Each row comes from the steps of one path. Every step used is in the known rows, and no mark comes twice. Write the path behind each row, first mark first.
Known rows:
zatote/pufu/rebepan/pesel/pumipe/kave: [ 0.97  0.42 -0.64  0.18 -0.88 -3.65 -0.90 -2.59 -1.36  1.07  3.07 -0.66
  0.02  2.34  0.94 -0.04 -1.92  2.85  4.72  2.66 -0.52 -0.80 -1.20 -1.51
  1.25]
zatote/pufu/pumipe/pesel/limipu: [ 1.03  0.50  0.91 -2.35 -0.03  0.50  1.46 -0.46 -1.15  3.16  0.89  0.31
  2.93  4.54  3.00  0.25 -2.10  0.77  0.50 -0.65 -0.88  0.61 -1.45 -5.01
 -1.38]
pufu/rebepan/pesel: [ 0.89  1.57  0.62 -0.28 -1.55 -2.21 -2.92 -0.63 -1.35 -0.45  1.02 -2.72
 -0.54 -0.26 -1.40  0.57  0.67  1.58  1.41  2.74  2.07 -2.98  0.84  3.12
  1.32]
pesel/pumipe/pufu/zatote: [-1.47 -1.10 -3.55  0.97  1.95 -1.00  0.01  1.62  1.99  0.11 -1.95  4.56
  0.97 -0.06  2.11 -0.80  2.58  0.91  0.81  1.73  1.97  5.71 -0.11  2.88
  0.07]
pufu/pumipe/pesel/limipu: [-0.21  0.32  2.63 -2.71  0.62  2.32  0.10  1.22 -0.61  2.40 -2.18 -0.22
  2.35  2.29  0.54  1.09 -1.53  0.76 -1.13 -0.74  0.85  1.32  0.08 -4.90
 -1.80]
kave/pumipe/pufu: [-0.66 -2.60 -1.88  1.13  1.99 -0.45  0.91  2.43 -0.42 -2.73  0.24  0.66
 -0.46  1.81 -1.83  2.54 -1.34 -1.11  1.77  1.14  0.94  0.39 -0.46  2.10
 -0.96]
pumipe/pufu/rebepan/midosur: [ 0.62  0.48 -1.41 -0.18  0.28 -0.34  0.35 -1.66 -0.28  0.86  3.27 -1.64
 -0.96  0.28 -0.70 -2.12  2.44  4.82 -0.12  1.67  2.06 -1.27 -0.51  8.19
 -0.87]
pesel/pumipe/pufu/rebepan: [-1.36 -0.95 -2.43 -0.18  1.42 -2.27 -0.17 -0.07  0.58 -1.02 -0.52  2.24
  0.20 -0.20 -0.43 -1.55  1.49  3.41  2.23  1.42  2.38  1.36 -0.94  3.66
  0.24]
zatote/pufu/rebepan: [ 2.48  1.01 -1.07 -0.90 -1.34 -1.64  0.34 -1.30 -1.78  0.04  3.74 -0.63
  2.17  1.68  1.54 -1.82 -0.28  2.87  1.79  0.94 -0.07 -4.02 -1.83  3.65
  0.24]
midosur/limipu: [ 1.70  0.20 -0.29  1.21  0.04  4.15 -1.72  1.58  1.81 -0.40 -0.98  2.46
  4.22 -1.38 -0.36  2.51  2.01  4.04 -1.18 -2.09 -0.43 -3.15  3.93  0.01
  1.26]
zatote/pufu: [ 2.26  0.94 -0.74 -0.19 -0.51 -0.40  1.40 -0.10 -1.15 -0.66  3.06  1.90
  2.76  1.86  2.15  0.04 -0.65  2.35  0.82  0.26 -0.69 -1.52 -0.43 -0.73
  0.85]
ludis/pufu: [-0.42 -0.78  0.10  1.42 -0.92 -0.22  1.93  1.89  0.30 -2.10  0.03  0.67
  0.64 -3.35  3.11 -0.38  1.57  2.94 -2.11 -0.76 -1.81 -2.49 -1.40  1.88
 -1.56]
pumipe/pufu: [ 0.32 -0.79 -0.94 -0.47  0.81 -1.56  1.20  0.77 -0.43 -0.10  1.52  1.94
  0.87  0.60 -0.06 -0.46  0.90  1.98 -0.83  0.54  1.73  0.65  0.32  2.56
 -1.10]
ludis/pesel: [ 0.97  0.62  1.19 -3.36  0.30  2.41 -0.40 -0.71 -2.70 -0.47 -0.88 -0.33
  0.69 -0.54 -0.60  0.82  2.83 -1.32 -1.56  1.58  0.91 -1.07  0.60 -0.18
 -0.64]
pesel/ludis/pufu/pumipe/kave: [-0.90 -2.34  3.04  2.30  0.54  1.18  1.34 -0.28  0.15 -1.42  1.44 -0.13
 -2.08 -1.65  1.60 -0.26 -2.56 -1.13  0.55 -3.24 -3.66  1.65 -1.32 -4.25
 -3.25]
ludis/pesel/pumipe/pufu: [-1.35 -1.21 -1.23 -2.96  1.76  0.15  0.17 -1.21 -1.28 -0.16 -1.80  1.68
 -0.30  0.31 -0.20  0.01  3.26 -1.43 -0.04  2.00  1.48  2.83 -0.11 -0.05
 -0.87]
kave/pumipe/pufu/rebepan: [-0.35 -2.49 -2.06  0.58  1.30 -1.40  0.32  1.62 -0.75 -2.43  0.37 -1.48
 -0.89  1.55 -2.18  1.31 -1.03 -0.52  2.57  1.60  1.46 -1.53 -1.51  5.54
 -1.18]
pesel/ludis: [ 1.25 -1.05  2.22  0.70  1.27  2.64 -0.52  1.13  0.15 -2.77  1.13  0.56
 -0.14 -1.44 -1.98  1.04  0.08 -0.88 -1.83 -1.59 -0.89 -0.65  0.97 -3.12
  0.61]
rebepan/pesel/ludis/pufu/zatote: [-0.28 -1.22  0.86  2.38 -0.45 -0.94 -1.32  1.15  1.51  0.03  0.10 -1.19
 -2.63 -1.68  2.53  1.81  1.69 -3.93 -1.99  1.00 -2.27  2.30  0.68 -2.87
  0.36]
rebepan/pesel/pumipe/kave: [-1.21  0.03  0.91  1.57  0.89 -1.53 -2.12 -0.35  0.03 -0.43 -0.83  2.01
 -1.23  0.05 -1.18  3.67 -1.42  1.94  3.58  2.97  0.66  3.23  2.24 -6.70
  2.48]
kave/pumipe/pesel/limipu: [ 0.09 -2.61  1.28 -1.87  2.27  2.33  0.30  3.84  0.17 -0.53 -3.45 -2.31
  1.68  1.58 -2.52  5.00 -1.10 -0.55 -2.02  1.39 -0.25 -2.95 -1.36 -4.08
  0.61]
pufu/zatote: [ 1.47  0.84 -1.28  0.57 -0.20  1.75 -1.24  2.46  0.63  0.41 -1.19  2.32
  2.28 -1.38  2.60 -0.04  2.84 -0.50 -1.48  1.49  1.21  2.02  0.61  4.34
  0.04]
kave/pumipe: [ 0.10 -1.40 -0.48  1.49  1.50  1.90 -0.04  3.05 -0.75 -4.41 -0.73  0.48
  0.49  0.17 -2.20  3.61 -1.48 -0.51  2.12  0.81  0.25 -1.66  0.03  0.27
  0.63]
rebepan/pesel/ludis: [ 0.59 -0.13  2.18  1.28  0.48 -0.17 -2.36  0.26  0.34 -1.49  1.21 -0.74
 -1.99  0.00 -1.72  3.31 -0.09 -2.50 -0.32  0.87 -0.57  0.94  2.57 -5.78
  2.03]
midosur/rebepan/pufu/zatote: [ 1.22  4.63 -2.88  1.96 -3.32  1.55  0.64 -0.86  2.12  3.72 -0.70  0.78
  1.53 -3.11  0.52 -5.58  0.74 -0.60 -2.26 -2.80 -0.14 -0.20  2.36  6.50
  2.44]
midosur/rebepan: [ 1.21  2.90 -0.92  0.46 -2.09  2.57 -0.23  0.28  2.39  0.02 -1.06 -1.01
  1.22 -2.08 -2.48 -0.29  0.56  2.72 -0.83 -0.98  0.45 -0.65  3.19  3.66
  2.08]
pufu/pumipe/pesel: [-0.59  1.50  1.81 -2.82 -0.21  0.24  0.02 -0.61 -0.96  0.72 -1.09  1.13
  1.09  2.22  0.35  0.28 -2.17  0.35  0.32 -1.41  1.65  1.83 -0.53 -2.82
 -1.57]

Which path is each row?
[-0.89 -0.04 -0.18 -2.60  1.59  1.80 -1.02 -0.72 -1.54 -1.10 -2.45  1.61
  0.37 -0.85 -0.57  0.84  2.91 -0.59  0.16  1.82  1.06  1.38  0.30 -1.79
  0.40]
ludis/pesel/pumipe
[-0.89 -1.02  1.25 -2.52  1.63  1.66 -0.44 -1.83 -2.14 -0.30 -1.96  1.32
 -0.10 -0.64 -0.91  1.43  0.80  0.46  1.54  2.11  0.24  1.70 -0.04 -4.17
 -0.32]
ludis/pesel/pumipe/kave
[-0.36  0.11  2.92 -2.31  0.58  1.19 -0.10 -0.85 -0.49  0.03 -0.61  0.38
 -0.16  2.09 -0.56  0.31 -2.39 -2.29 -0.40 -2.39  0.42  2.49 -0.64 -5.19
 -1.61]
pufu/pumipe/pesel/ludis
[-0.70 -3.63  0.28 -0.35  1.56  0.29  0.90  2.65  1.36 -1.35 -2.85 -2.22
 -1.50 -0.20  0.28  2.26 -0.60 -4.83 -2.91 -0.16 -2.27 -0.36 -3.36 -1.92
 -0.57]
kave/pumipe/pesel/ludis/pufu/zatote
[ 0.65 -0.78 -2.46  0.13  0.64 -1.35  0.67  1.56  0.79  1.97  0.25  2.27
  1.17  0.36  2.67 -1.23  2.52 -0.37 -1.68  1.55  1.93  3.57 -0.21  5.88
 -1.53]
pumipe/pufu/zatote
[ 0.95  4.38 -1.60  1.67 -3.12  1.25  1.10 -1.41  1.44  2.16  0.05  0.63
  1.34 -3.00 -1.60 -4.74 -0.48  1.15 -1.46 -3.34 -0.24 -2.35  2.66  3.95
  2.85]
midosur/rebepan/pufu
[-0.14  1.27 -0.50  0.39 -0.51 -2.54 -3.23 -0.52 -0.32 -1.15 -0.36 -1.08
 -0.76 -0.33 -1.36  0.58  0.96  2.15  2.87  3.07  2.11 -1.32  0.55  2.08
  2.06]
pufu/rebepan/pesel/pumipe
[-0.96 -3.68  1.44 -0.70  1.46  0.14  1.33  2.25  0.65 -2.62 -2.06 -2.36
 -1.57 -0.10 -1.72  3.12 -1.74 -3.32 -2.28 -0.66 -2.34 -2.05 -3.30 -3.88
 -0.22]
kave/pumipe/pesel/ludis/pufu
[-0.24 -1.64  0.47 -1.75  1.30  0.17  0.46  2.18 -0.61 -2.07 -2.32 -1.01
  0.39  1.30 -2.68  3.82 -1.82 -1.10 -0.83  0.80  0.40 -2.26 -1.60 -2.34
  0.83]
kave/pumipe/pesel
[-0.87 -0.44 -2.08 -2.08  1.41  2.72 -1.13 -2.91  0.46  1.34 -1.05 -0.45
 -0.47 -0.01 -0.32 -0.32  5.04  1.98 -0.11  1.56  0.70  0.82  0.69  3.35
 -0.33]
ludis/pesel/pumipe/pufu/rebepan/midosur/limipu
[-0.65  1.71  0.05  2.64 -2.45  0.75 -0.61 -1.14  3.62  0.55 -0.40 -3.29
 -3.20 -1.25 -0.58 -0.01 -0.84 -2.12  0.34 -1.77 -2.11  3.25  3.10 -0.91
  0.65]
midosur/rebepan/pesel/ludis/pufu/pumipe
[ 0.77  0.24  1.04 -2.07 -0.04 -0.66  1.34 -1.99 -1.02  1.25  2.27  0.61
  0.92  4.26  2.10 -0.61 -3.00 -1.54  1.07 -1.95 -1.40  1.50 -1.88 -5.37
 -1.01]
zatote/pufu/pumipe/pesel/ludis
[ 0.23 -1.15 -0.25 -0.32  0.24 -3.80 -0.93 -1.22 -0.20  0.84  2.34 -2.18
 -2.06  1.13 -1.36 -0.76  0.72 -0.64  0.36  1.42  1.44  0.04  0.01  2.94
 -0.63]
pumipe/pufu/rebepan/pesel/ludis
[-0.28  0.72  2.39  0.71  0.23  1.84  0.03 -1.14 -2.14  0.13  1.07  2.24
  0.40  1.40 -0.08  0.90 -4.45  2.11  4.81 -1.10  0.73  3.04  0.98 -3.29
 -2.77]
pufu/pumipe/kave
[-0.08  3.68 -0.07  0.06 -2.80  1.31  1.12 -3.12  1.78  3.59 -0.45 -0.46
 -0.44 -0.83 -1.71 -5.67 -2.68 -2.26 -1.36 -5.47 -0.82  0.52  1.73 -0.08
  1.40]
midosur/rebepan/pufu/pumipe/pesel/ludis
[-0.28 -1.10  1.94  2.18 -0.47 -1.40 -0.88  0.67  0.90 -1.43  0.96 -1.59
 -2.82 -1.43  0.70  2.27  0.49 -2.28 -1.40  0.25 -2.40  0.43  0.98 -4.80
  0.68]
rebepan/pesel/ludis/pufu
[ 1.27 -0.55  2.14 -3.35  1.37  4.77 -0.81  1.26 -1.98  1.55 -2.40 -1.92
  2.26 -0.47 -0.36  2.19  3.49 -0.38 -3.29  2.31 -0.20 -1.99  1.08 -2.38
 -1.02]
ludis/pesel/limipu
[-1.77 -0.18 -1.42  1.15  0.92 -3.18 -1.35  0.33  1.12 -0.48 -0.48  2.28
 -1.25  1.05 -0.20  2.35  0.87  0.61  2.05  2.87  1.77  4.10  2.09 -3.09
  1.91]
rebepan/pesel/pumipe/pufu
[-0.48  3.60  0.02  1.58 -1.47  0.34  1.25 -1.68 -2.79  1.17  1.82  4.55
  1.33 -0.21  1.38 -5.32 -2.54 -0.76  1.87 -4.18  0.60 -0.65  0.80  0.26
 -0.36]
rebepan/pufu/pumipe
[-0.36  2.41  1.61 -1.04 -1.00  0.64  1.61 -1.00 -1.98  4.06 -0.40  2.35
  2.22  0.77  1.37 -4.63 -2.46 -0.89 -1.45 -3.62 -0.04 -1.54 -0.36 -3.40
 -0.26]
rebepan/pufu/pumipe/pesel/limipu
[ 0.02  4.99 -1.59  1.70 -3.28  1.61  1.05 -2.31  1.19  2.46  0.22  1.16
  0.54 -1.40 -0.73 -5.60 -2.20 -0.10  0.98 -4.58  0.04  0.33  2.79  3.52
  1.32]
midosur/rebepan/pufu/pumipe
[-0.60 -2.37 -2.11  0.95  0.95 -2.61 -0.37  1.11 -0.74 -1.79  0.66 -2.29
 -2.01  2.13 -2.10  2.15 -1.15 -1.66  3.23  2.77  1.44 -0.62 -0.66  3.74
 -0.44]
kave/pumipe/pufu/rebepan/pesel
[ 0.19 -2.06  2.03 -2.38  0.24 -0.85  1.29  0.90  1.62  1.36 -1.96 -1.81
 -0.30 -1.60  1.96 -0.22  1.45 -2.39 -6.75 -1.19 -2.35 -0.51 -3.32 -2.86
 -0.74]
pumipe/pesel/ludis/pufu/zatote
[-0.35 -2.60 -3.12  1.46  1.86 -0.02  0.60  3.14  0.31 -1.07 -0.71  0.80
 -0.27  1.36  0.44  2.04  0.18 -2.92  1.29  1.69  1.06  2.65 -0.83  4.66
 -1.31]
kave/pumipe/pufu/zatote
[-1.64 -0.39 -0.71  1.43 -1.48 -3.31 -0.43  0.44  0.70 -1.49 -0.60 -1.75
 -1.42 -2.64  2.57 -0.77  1.90  2.49  0.53  1.81 -1.08 -2.05 -1.83  3.06
 -0.36]
ludis/pufu/rebepan/pesel/pumipe
[ 0.37 -2.17  0.61  2.24  0.28  1.50  0.79  2.19  1.91 -0.97 -0.06  0.00
 -0.84 -3.36  3.15 -0.77  2.09 -2.59 -3.49 -1.67 -3.19  0.91 -1.66  0.57
 -1.57]
pesel/ludis/pufu/zatote
[-0.70  3.30  0.85 -0.87 -1.68 -0.95  1.66 -2.39 -2.35  2.76  0.63  3.44
  1.37  0.51  1.02 -5.69 -2.87 -1.43 -0.08 -4.19  0.51 -1.12 -0.71 -1.70
 -0.05]
rebepan/pufu/pumipe/pesel
[-0.46 -0.17  0.10  1.07 -2.36 -3.20 -0.08  0.14  0.11 -0.78  0.65 -3.03
 -1.17 -2.65  2.58 -0.69  1.71  2.12 -0.58  1.42 -1.22 -3.61 -1.78  4.01
 -0.99]
ludis/pufu/rebepan/pesel
[-0.22  4.63 -1.01 -0.23 -3.32  0.79  1.48 -2.86  1.06  3.83 -0.83  0.17
  0.67 -0.86 -1.04 -5.35 -2.22 -0.49 -0.96 -4.59  0.07 -0.07  1.68  1.63
  1.41]
midosur/rebepan/pufu/pumipe/pesel
[ 0.01 -2.03  3.03 -2.63  0.27 -0.76  1.89  0.36  1.18  0.16 -1.28 -1.85
 -0.45 -1.42  0.24  0.22  0.35 -0.82 -6.04 -1.71 -2.41 -2.11 -2.99 -4.83
 -0.34]
pumipe/pesel/ludis/pufu
[-1.19 -1.38  2.98  2.60 -0.06 -1.09 -0.67 -0.97  0.13  0.08  1.24 -1.43
 -3.80 -0.16  1.03  2.41 -2.51 -2.44  1.63 -0.50 -2.70  3.10  0.67 -7.00
 -1.05]
rebepan/pesel/ludis/pufu/pumipe/kave
[-0.12 -1.87 -2.68  1.84  1.39  1.99 -0.16  0.42  0.83 -1.50  0.91 -1.87
 -0.85  1.23 -2.05  1.64  0.68  2.28  2.10  0.63  0.45 -2.19  0.35  6.34
 -0.29]
kave/pumipe/pufu/rebepan/midosur/limipu
[-1.41 -0.04 -2.61  0.82  1.70 -0.43 -0.32 -0.90  1.01 -1.00  0.63  1.54
 -0.77 -0.40 -0.37 -1.57  2.58  5.23  1.82  1.75  2.23  1.67 -0.44  4.86
  0.78]
pesel/pumipe/pufu/rebepan/midosur
[ 2.00  0.54 -0.08 -0.08 -1.06 -2.54 -1.06 -1.84 -1.18  0.52  4.06 -2.35
 -0.33  2.33  0.47 -0.85 -0.82 -0.35  2.01  1.14 -1.14 -2.33 -0.89 -0.34
  1.15]
zatote/pufu/rebepan/pesel/ludis
[ 1.07  0.35  1.63  0.14 -0.70 -1.30 -3.12 -0.74 -0.40 -0.99  1.61 -3.27
 -1.81 -0.26 -2.14  0.40  0.48 -0.60  0.71  1.67  0.64 -2.58  0.63  1.18
  1.32]
pufu/rebepan/pesel/ludis
